(in the rows, 128 means zero)
Known rows, with every step that occurs
zemobep/zifa: [117 132 119 162 138 145 140 146 177 135 123 123 154 111 115 150 142 141
 133 111 142 108 126 119 147 119 101 133 151 116  99 136 122 118 114 164
 153 173 111 136 127]
kepe/vunifer: [119 110 127 155 109 134 105 124 133 114 120 103 150 140 137 130 109 143
 176 105 102 103 134 118 136 123 100 135 132 123 153 116 131 118 141 111
 109 185 135 153 139]
vunifer/susem: [175 137 129 126 142 189 132 108 116 102 169 142 105 137 134 145 118 142
 121 147 113 108 208 139 136 121 146 142 118 125 154 133 134 125 152 149
 113 102 123 121 102]
futo/tiraz/pevo: [131  98 166 119 109 141 133 161 129  99 153 142 150 123 134  98 158 127
 107 127 132  94 128 112  92 137 180 144 131 132 127 105 169 115 126 170
 182 124 143 126 133]
zemobep/vufu/vunifer/kepe: [ 62 117 119 174 117 147 133 145 140 137 141 140 145 138 142 115 140 118
 144  73 108 104  84 120 123 178 134 156 148 153 137 109 120 172 116 158
 139 141 139 149 102]
lobev/pevo: [112 132 132 104 112 153 132 158 117 148 139 133 126 143 127 124 141 112
 102 100 110 121 134 121 110 113 135 120  99 141 122 117 176  87 136 108
 163 150 142 116 125]
futo/tiraz/pevo/simu: [179  84 150 115 126 130 149 145 142  86 142 143 154 139 129 122 149 141
 125 136 163  66 177 107 143 151 149 118 150 125 114 115 170 140 143 150
 147 125 129 119 135]
zifa/zemobep/vufu/vunifer: [ 25 120 132 174 122 124 148 140 166 122 126 137 166 137 132 109 126 132
 184  97 100 115  79 109 116 113 108 155 127 133 167 134 125 140 142 139
 123 197 136 100 120]
tiraz/pevo/lobev: [117 113 112 110 122 153  96 168 136  98 141 150 109 133 113 126 127 129
 105 142 120  77 160  78 148 130 162 111 154 116 110 112 155 130 113 155
 158 141 135 119 133]
futo/tiraz: [123  97 168 146 118 119 150 137 139 105 128 130 166 124 138 135 116 134
 113 103 162 127 130 133 125 144 145 147 135 140 155 101  97 122 120 144
 186 103 122 148 138]
lapi/zifa: [144 145 122 127 133  96 141 113 167 122 116 149 146 106 115 138 119 129
 116 114 117 107 158 121 121 112 116 144 159 125 109 121 144 157 133 141
 142 192 132 149 107]
futo/tiraz/pevo/lobev/kifa: [118  92 112 130 130 139  91 143 126  96 124 134 125 147 124 107 120 109
  93 167 109  80 169 115 130 141 128 139 156 145 154 107 119  72 122 126
 190 104 135 118 129]
gaso/susem: [109 140 112 131 109 135 134 158 109 124 176 153 105 146 121 114 134 139
 114 115 121 119 194 146 154 112 132 117 136 108 152 150 109 133 149 137
  88 132 116 124 122]
zemobep/pevo/simu: [157 121 134 137 157 144 145 139 131 108 139 119 134 150 122 123 135 132
 125 148 141  70 174 120 163 152 126 103 148 133 110 138 179 155 141 155
 132 119 125 117 131]
buvusi/simu/pevo/lobev: [123 100 104 113 141 140 135 164 141 136 140 138 120 133 120 173 112 132
 100 118 131  93 194  99 206 114 133  96 153 127 106 103 158 133 118 121
 151  94 129 127 136]
kepe/vunifer/vufu: [127 129 118 149 114 112 118 145 150 131 125 128 150 145 139 123 124 133
 179  97  93 108 119 110 133 102 107 134 140 140 163  94 129 174 115 121
 125 150 145 139  81]
pevo/tiraz: [155 103 151 147 130 132 135 105 141 117 134 111 150 119 127 147 120 119
 128 121 140 135 117 119 162 118 118 121 136 115 151 109  97 116 148 113
 185  98 132 114 136]
tede/lobev/kifa/zemobep/pevo/simu: [163  99 127 143 154 151 141 124 130  98 122 121 133 172 126 131 124 134
 112 146 113  61 191 122 150 152 102  95 147 141 133 136 168 119 185 154
 132 116 143  94 120]
kifa/zemobep/zifa: [114 112 114 167 124 146 114 136 181 127 111 128 160 126 129 167 146 149
 132 100 115 102 132 121 140 109  86 123 138 126 111 140 125  95 166 165
 146 169 128 117 115]
futo/navu: [158 102 129 153 109 169 147 116 117 105 139 125 158 122 118 113 143 145
 116 108 157 123 115 152 122 149 141 127 154 116  97 142 123 131 109 124
 143 114 123 151 131]
vunifer/susem/gaso: [149 149 113 114 156 175 118 111 129  90 159 136 107 123 122 135 100 146
 110 132 138 111 207 134 132 136 165 118 136 131 104 139 122 158 129 235
 117 101 119 126 105]
susem/vunifer: [114 123 134 156 123 121 108 117 134 113 104 138 134 143 114 132 104 131
 191 109 132 117 125 157 119 139 113 136 130 106 131 114 125 102 123 131
 122 151 129 145 122]
tede/lobev: [148 121 132 128 137 152 189 119 126 121 118 128 117 142 112 141  91 140
 106 110 126 122 148 108 114 142 117 106 143 106 139 112 109 124 142 150
 120 152 143 109 125]
lapi/zifa/zemobep/pevo: [108 170 147 162 161 133 167 132 141 131 147 130 139 141 129 110 141 124
 114 132  92  97 137 118 100 128 137 146 132 144 129 138 202 129 168 201
 156 156 147 126 113]
buvusi/simu/zifa/zemobep/pevo: [122 162 152 160 159 137 174 133 136 139 155 123 144 142 134 142 138 135
 118 111 115 109 146 140 109 119 145 134 127 161 136 126 209 129 165 181
 146 136 150 122 123]
vufu/vunifer/susem: [119 129 131 147 140 207 124 108 130  87 159 146 121 134 128 138 118 146
 143 139  94  92 187 133 130 114 138 156 118 122 172 130 131 129 149 135
  99 145 122 111 104]
zifa/zemobep: [127 144 137 146 136 110 175 109 138 133 133 144 141 147 144 135 138 142
 147 119 121 135 127 114 102 122 122 148 109 131 153 133 146  95 189 151
 111 143 139 114 120]
buvusi/simu/zifa: [173 129 131 125 130 105 157 114 157 138 133 133 156 107 128 204 112 151
 125  69 165 132 178 168 142  98 134 120 150 159 122  95 159 155 127  99
 121 151 138 144 128]
lobev/pevo/zemobep: [157 139 131 136 120 123 136 168 134 121 127 150 141 162 115 156 161 125
 124 122 105  97 136 124 132 119 111 130  98 152 109 122 178  79 196 137
 164 161 134  93 108]
kifa/zemobep/vufu: [ 97 101 118 143 105 100 114 145 153 140 128 125 146 150 148 126 123 125
 149  97 106 130 108 129 130 113 103 114 126 151 144 142 121 136 164 159
 151 125 151  99 104]
tede/lobev/kepe/vunifer/moni: [164  86 127 161 125 148 134  97 119 122 119 107 119 139 133 142  85 154
 133  87  84 124 153 112  99 138  97 132 159 148 138  95 124  90 140 131
 118  85 169 157 129]
lobev/pevo/simu: [167 108 126 105 128 139 149 144 134 121 133 136 137 152 124 140 137 131
 122 114 147  85 182 113 155 134 118 101 127 131 110 124 175 120 150 106
 133 144 129 111 128]
susem/gaso: [116 141 113 116 146 132 116 126 137 108 131 127 124 116 118 124 107 136
 116 119 148 125 151 125 127 142 153 108 143 133  86 135 117 161 112 219
 128 119 122 130 123]
susem/vunifer/moni: [157 103 135 171 143 137 119  92 121 131 109 133 111 129 122 138  95 146
 160 106 109 120 151 138 100 111 123 129 157 132 122 107 136  97 121 136
 115  71 156 143 115]
kifa/zemobep/pevo/tiraz: [135 105 160 165 138 155 116 115 135 112 139 102 148 138 133 139 130 114
 112 126 103 112 118 123 152 119 120 111 128 134 156 119 137 106 181 149
 204  85 150  99 127]
tiraz/pevo/lobev/kepe/vunifer: [107  96 112 133  88 137  82 148 138  89 129 110 141 153 130 132 108 138
 154  98  94  98 132 106 133 173  98 143 138 134 138  95 131  95 135 126
 147 167 144 170 144]
buvusi/simu/zifa/zemobep: [158 145 138 144 137  96 195 100 159 141 137 147 160 133 144 187 126 157
 145  77 148 139 161 142 111 101 126 143 125 152 149 111 168 115 188 132
 107 159 146 126 120]
vufu/vunifer: [ 47 116 133 158 125 152 118 128 147 106 113 135 151 124 120 118 128 133
 159 116  99 105  99 118 122 119 117 147 128 123 153 124 124 134 124 108
 110 189 127 112 133]
kifa/zemobep/pevo/simu/zifa/lapi: [156 120 150 148 118 143 193  93 156  96 143 136 137 133 147 177 143 135
  95 135 140 131 178 157 171 106 136 104 139 149 128 104 164 121 178 143
 130 152 136 129 109]
navu/moni: [204 117 145 131 139 111 127 106 113 112 133 125  94 126 145 111 108 127
 125 132 126 125 148 126 118 149 127 108 158 132 125 103 120 112 129 150
 140  72 162 126 145]
simu/zifa: [147 140 132 132 132 115 131 109 158 122 133 132 151 103 126 169 118 138
 120  99 144 131 143 185 134 105 144 127 148 148 132 108 137 130 127 115
 133 187 125 152 128]
tede/lobev/kifa/zemobep/pevo/simu/buvusi: [118  84 139 148 162 128 154 110 143 121 120 118 108 168 151 133 159 139
 119 113 130  93 196 173 203 147 115 101 162 126 129 121 143  88 190 140
 155 127 149  98 124]
pevo/zemobep/zifa: [145 138 118 180 140 129 143 159 186 120 118 136 164 128 107 170 159 147
 142 121 135  90 130 119 159 120  87 138 144 127  87 137 134 104 157 179
 161 186 108 118 116]
tiraz/pevo: [133 119 138 106 117 148 117 154 121 114 152 140 123 126 128  93 166 123
 117 146 108  95 126 108  95 126 168 130 126 124 108 124 191 120 132 159
 140 140 148 113 125]

Rows
[111 107 149 149 165 115 170 117 150 130 136 124 114 157 155 131 174 143
 139 108 151 104 180 167 206 143 134 115 154 122 118 126 160 108 176 149
 148 133 138 112 130] : zifa/zemobep/pevo/simu/buvusi
[122 125 123 167 119 140 121 123 121 131 127 145 127 148 135 134 127 122
 156  78 128 107 116 149 116 195 136 149 143 133 119  97 126 134 123 160
 134 115 138 176  99] : susem/vunifer/kepe
[147 134 123 170 134 139 138 173 183 113 128 142 162 126 107 154 178 145
 136 129 125  74 128 110 142 119 106 139 144 125  79 136 165  99 159 195
 167 192 118 110 114] : tiraz/pevo/zemobep/zifa
[120 135 129 150 125  77 187 136 170 156 148 133 162 138 146 151 118 137
 161  73 146 143 125 136 126 104 117 134 137 158 146 127 145 149 154 159
 142 151 147 116 110] : buvusi/simu/zifa/zemobep/vufu
[127  86 143 122 145 115 149 125 150 121 135 134 111 144 151 125 184 143
 137 111 156  99 181 161 203 138 147 112 160 112 103 118 158 110 160 132
 143 142 139 112 131] : tiraz/pevo/simu/buvusi
[144 139 112 128 147 178 107 110 131  84 156 123 118 129 127 137  90 153
 133 122 125  99 210 129 135 133 151 121 138 129 117 132 123 153 135 226
 107 129 122 137 109] : kepe/vunifer/susem/gaso
[140 133 164 170 153 135 163 108 150 119 147 113 157 129 127 133 129 115
 118 125 115 113 123 112 143 117 124 134 139 127 152 117 149 116 176 164
 204 117 145 112 125] : lapi/zifa/zemobep/pevo/tiraz
[115 140 116 134 149 176 115 136 147  75 162 147 127 130 116 124 118 146
 135 129 116  83 185 121 126 129 163 129 137 137 106 139 143 163 144 252
 126 141 125 101  95] : tiraz/pevo/zemobep/vufu/vunifer/susem/gaso
[121 127 139 163 115 156 202 119 165 118 136 130 134 119 136 156 155 132
 105 139 145 147 140 111 167 110 114 126 138 119 107 118 127 111 136 163
 144 149 119 133 113] : zemobep/zifa/lapi
[121  81 102 131 113 139  61 122 130  99 106 140 125 164 142 135 131 125
 107 146  68  87 166 122 119 119 102 116 127 152 157 123 134  58 201 125
 148 112 159  89 109] : tiraz/pevo/lobev/kifa/zemobep
[164 142 136 145 144  98 187  94 166 120 135 149 162 137 142 170 130 156
 147 102 149 119 161 150 126 113 127 137 133 142 150 121 159 106 195 138
 106 184 133 127 122] : pevo/simu/zifa/zemobep
[ 99 123 132 158 145 160  91 134 114 119 129 111 126 162 137 106 141 112
 100 154  62  90 139 143 108 132 116 122 120 165 148 141 176  88 179 166
 164  98 157  99 113] : lobev/kifa/zemobep/pevo
[181  99 130 106 131 134 139 141 136  96 142 141 136 141 125 118 155 139
 132 147 146  66 176 105 145 143 141 108 146 119 101 129 185 144 146 142
 117 138 132 109 129] : tiraz/pevo/simu
[141 132 139 176 117 145 204 128 171 108 132 140 140 131 130 172 166 135
 112 146 141 134 141 112 175 110 104 130 133 127  99 119 135 101 168 174
 151 158 117 120 104] : pevo/zemobep/zifa/lapi
[105 118 102 145 151 147  88 139 119 111 122 118 111 154 119 108 110 102
  94 176  94  84 167 124 143 143 112 129 154 151 151 124 126  83 122 129
 179  99 131 117 127] : zemobep/pevo/lobev/kifa
[118  90  97 163 135 147 114 143 180 134 110 127 158 136 129 180 140 142
 114 109 107  84 174 119 167 103  71 117 151 139 114 127 137  73 168 146
 163 135 133 110 114] : buvusi/simu/pevo/lobev/kifa/zemobep/zifa
[142  99 126 173 133 149 120 110 123 120 131 111 119 147 137 138  95 152
 136  98  76 110 155 104 106 136 108 139 157 159 138 101 149  86 148 150
 134  78 169 158 130] : zifa/zemobep/pevo/lobev/kepe/vunifer/moni
[116 113 147 149 166 104 174 112 163 129 131 132 120 150 150 134 171 144
 134 103 147  97 190 165 204 137 131 121 165 121 111 124 165 118 178 153
 152 156 140 121 124] : lapi/zifa/zemobep/pevo/simu/buvusi
[109 142 115 129 155 187 113 112 138  80 152 139 119 120 118 131 100 148
 126 126 124 101 193 129 129 131 160 127 137 129 117 136 119 162 128 224
 108 129 119 118 107] : vufu/vunifer/susem/gaso
[142 101 125 111 144 130 174 148 128 169 150 124 139 124 137 161 145 128
 109 110 123 118 174 137 177 101 127 109 125 140 102 111 194 125 139 111
 130  75 139 125 130] : buvusi/simu/pevo
[160 126 126 147 144 114 147 158 142 125 135 144 148 147 120 157 167 127
 125 151 101  95 141 147 174 115 113 127 115 144 102 127 176  87 198 150
 149 134 123 105 112] : simu/pevo/zemobep
[111  86 138 148 159 120 134 113 144 124 123 118 112 164 156 128 171 135
 127 119 131  95 189 180 208 142 119 108 157 134 125 126 150  89 184 132
 157 118 144 105 125] : lobev/kifa/zemobep/pevo/simu/buvusi
[114  78  98 135 123 136  72 118 133 112 106 134 128 162 144 146 125 122
 103 144  67  94 170 137 146 113  91 112 126 154 159 124 127  50 204 114
 148 102 151  95 110] : simu/pevo/lobev/kifa/zemobep
[105 123 105 152 154 142 104 133 122 113 124 124 115 161 125 110 114 107
 100 172  92  86 167 119 135 140 110 136 149 152 159 124 131  71 142 137
 174 105 136 112 124] : zifa/zemobep/pevo/lobev/kifa
[158 129 139 146 161 135 169 130 136 111 142 128 140 159 130 127 139 139
 134 143 138  74 173 113 150 150 123 113 140 134 122 141 188 139 171 167
 124 126 131 110 128] : zifa/zemobep/pevo/simu
[173 118 124 136 119 195 131 105 119  83 162 121 117 157 136 153  91 152
 138 115  91 103 206 135 128 156 109 151 121 127 171 111 120 100 168 146
 113 134 137 147 110] : tede/lobev/kepe/vunifer/susem
[157 114 144 151 122 142 185  88 151  95 138 132 136 139 148 169 142 128
  90 148 132 128 184 163 167 108 126 111 142 157 138 104 158 102 181 134
 137 143 137 125 107] : lobev/kifa/zemobep/pevo/simu/zifa/lapi
[ 91 121 114 143 138 163  84 160 134 102 130 132 111 154 119 144 110 128
  98 135  97  76 162  96 160 133 136  99 147 138 128 123 151 126 144 169
 168 119 140 113 127] : kifa/zemobep/pevo/lobev
[139 130 117 176 149 135 153 167 187 133 128 134 168 124 110 170 170 141
 130 127 124  85 135 132 180 110  91 132 142 127  81 136 156  89 163 179
 168 178 107 120 116] : simu/pevo/zemobep/zifa
[112  95 135 178 138 145 130 129 142 125 129 139 132 127 125 119 128 143
 149 111  79  97 120 104 102  94 128 139 158 154 127 119 157 125 137 152
 128 107 163 102 111] : tiraz/pevo/zemobep/vufu/vunifer/moni
[173 130 135 138 123 120 125 166 137  98 136 156 140 150 115 135 178 133
 134 154 104  80 130 116 122 127 134 138 118 141  98 127 188 102 193 173
 148 155 138  92 109] : tiraz/pevo/zemobep
[166 138 140 139 140 106 183 103 163 114 143 153 161 136 141 158 143 153
 144 107 142 107 161 143 114 112 140 138 133 140 142 120 181 104 197 149
 111 188 140 122 121] : tiraz/pevo/simu/zifa/zemobep
